(in the rows, 128 means zero)
Known rows, with every way that one mark hangs from another
(Q_863 Q_637): [ 99  91 117 128 150 145 112 153 138 112 149 155 139 155 110 145 120 153
 132 134 127 152]
(Q_766 (Q_545 Q_53 Q_788)): [135 102 144 102 110 132  69 158 169 115 133 128  95 136 163 133 208 151
 130 105  81 149]
(Q_133 (Q_808 Q_637)): [118  71 110 143 154 192 148 169 129 160 157 128 141 161 114 113  94 133
 120 140 122 152]
(Q_545 (Q_53 (Q_808 Q_637)) Q_766 Q_788): [152  80 142  88 138 197  73 182 194  80 120 107  63 202 123 121 169 130
 118 137  94 197]
(Q_545 (Q_53 Q_808) Q_766 Q_788): [150 106 152  87 117 158  70 163 185  57 109 112  59 183 143 155 182 137
 140 131 104 197]
(Q_788 (Q_545 Q_766)): [103 123 126 115 131 132 108 156 146 123 153 130 114 147 160 134 165 162
 149 117  91 147]
(Q_788 Q_545): [110 115 135 130 141 121 121 135 130 138 162 143 136 131 129 140 140 163
 147 112  96 127]
(Q_808 Q_53): [111 127 151 147 153 110 133  97 148 129 139 144 142 115 103 167 132 147
 142 139 124 111]
(Q_133 (Q_808 Q_53 Q_637)): [104  82 127 154 166 192 151 133 156 164 158 141 151 136  99 123  98 130
 117 144 129 125]
(Q_133 (Q_808 (Q_53 (Q_545 Q_788)) Q_637)): [ 71  81 113 147 161 211 154 159 184 149 136 142 161 117 131 121 139 115
 112 124 102 164]
(Q_808 (Q_53 Q_545) Q_637): [ 81 101 133 150 180 143 167 127 171 155 149 149 166 127  97 130 143 132
 124 127  83 124]
(Q_133 Q_808): [115  98 118 142 134 153 139 150 121 138 144 133 140 142 133 144 107 138
 144 137 135 154]
(Q_766 (Q_545 Q_53)): [139 100 148 109 121 109  93 145 156 134 149 138 111 151 143 128 190 157
 140 110  80 121]
(Q_53 Q_545): [ 93 117 123 139 146 104 157 144 137 126 136 141 152 134 129 155 150 144
 148 119  89 153]
(Q_808 Q_133 Q_637): [107  81 140 130 153 166 150 161 121 168 168 122 124 168  80  94 121 137
 107 166 111 126]
(Q_53 Q_545 Q_808): [111 122 142 122 156 108 165 134 143 103 136 148 143 149  99 153 124 150
 149 113  87 159]
(Q_766 (Q_545 (Q_53 (Q_808 Q_133)) Q_788)): [135  92 175  77 111 153  91 154 166 115 150 129  78 166 114 103 192 150
 118 129  84 138]
(Q_766 (Q_545 (Q_53 (Q_808 Q_637)) Q_788)): [156  75 154  90 139 173  82 165 182 111 145 130  88 171 111 101 174 154
 112 106  71 153]
(Q_766 Q_545): [123 118 132 124 133  99 124 138 126 141 156 141 133 127 138 129 152 170
 144 111  93 117]

Rows
[ 99 125 125 103 131 144 124 170 172  68 111 124 104 151 149 149 167 140
 145 115  85 204]	(Q_53 (Q_545 Q_766 Q_788) Q_808)
[111  93 133 126 175 147 172 155 151 126 147 143 144 167  81 122 113 143
 130 119  76 158]	(Q_53 Q_545 (Q_808 Q_637))
[ 63  90 145 141 170 162 183 135 165 178 166 145 160 140  81 103 149 122
 109 156  86 110]	(Q_808 (Q_53 Q_545) Q_133 Q_637)
[118 104 140  99 118 142  80 162 178 118 148 127  93 171 167 133 203 149
 147 120  79 152]	(Q_788 (Q_545 Q_53 Q_766))
[156 102 161  98 127 145  83 142 167  72 118 122  82 165 109 160 158 140
 139 129 105 178]	(Q_545 (Q_53 Q_808) Q_788)
[ 66  87 106 140 163 200 165 164 190 155 144 138 157 147 145 111 144 118
 124 136  96 157]	(Q_133 (Q_808 (Q_53 (Q_545 Q_766)) Q_637))
[140  63 169  90 142 200 105 170 169 117 148 114  78 196  72  98 154 126
  99 160  99 160]	(Q_545 (Q_53 (Q_808 Q_133 Q_637)) Q_788)
[ 88 107 151 106 135 149 154 156 145 106 135 135 120 147  97 127 150 133
 124 138  93 170]	(Q_53 (Q_545 Q_788) (Q_808 Q_133))
[152  79 150  97 150 173 101 168 183 101 136 117  78 215 105 119 152 137
 128 141  90 172]	(Q_545 (Q_53 (Q_808 Q_637)) Q_766)
[132 103 134 103 108 155  59 173 179  83 108 105  71 167 172 151 206 132
 138 135 106 192]	(Q_545 Q_53 Q_766 Q_788)
[ 83 123 107 115 121 142 115 181 166  93 111 119 115 138 180 150 190 135
 145 118  86 197]	(Q_53 (Q_545 Q_766 Q_788))
[ 93  90 155 140 167 166 156 122 146 175 169 136 137 147  67 108 127 131
 103 172 116  98]	(Q_808 Q_53 Q_133 Q_637)
[ 71 133 122 127 136 142 120 144 194  98 112 133 128 114 165 158 195 130
 142 125  91 171]	(Q_808 (Q_53 (Q_545 Q_766 Q_788)))
[139  79 152  86 152 184  94 168 191 113 158 128  87 202 117 101 165 148
 130 120  67 157]	(Q_788 (Q_545 (Q_53 (Q_808 Q_637)) Q_766))
[ 59 118 149 130 137 147 149 129 167 138 137 142 143 109 116 135 177 123
 120 147 100 136]	(Q_808 (Q_53 (Q_545 Q_788)) Q_133)
[ 61 114 109 128 129 186 131 162 194 113 117 136 136 117 182 146 173 117
 137 126 108 183]	(Q_133 (Q_808 (Q_53 (Q_545 Q_766 Q_788))))
[128  95 165  75 108 176  84 170 179  82 126 107  53 194 124 123 188 127
 125 161 107 180]	(Q_545 (Q_53 (Q_808 Q_133)) Q_766 Q_788)
[ 73 106 116 130 156 181 129 164 202 122 122 127 128 132 147 128 183 123
 117 125  82 172]	(Q_808 (Q_53 (Q_545 Q_766 Q_788)) Q_637)
[137 106 159  83 131 146  86 150 184  91 146 133  86 186 137 132 177 154
 152 115  77 156]	(Q_788 (Q_545 (Q_53 Q_808) Q_766))
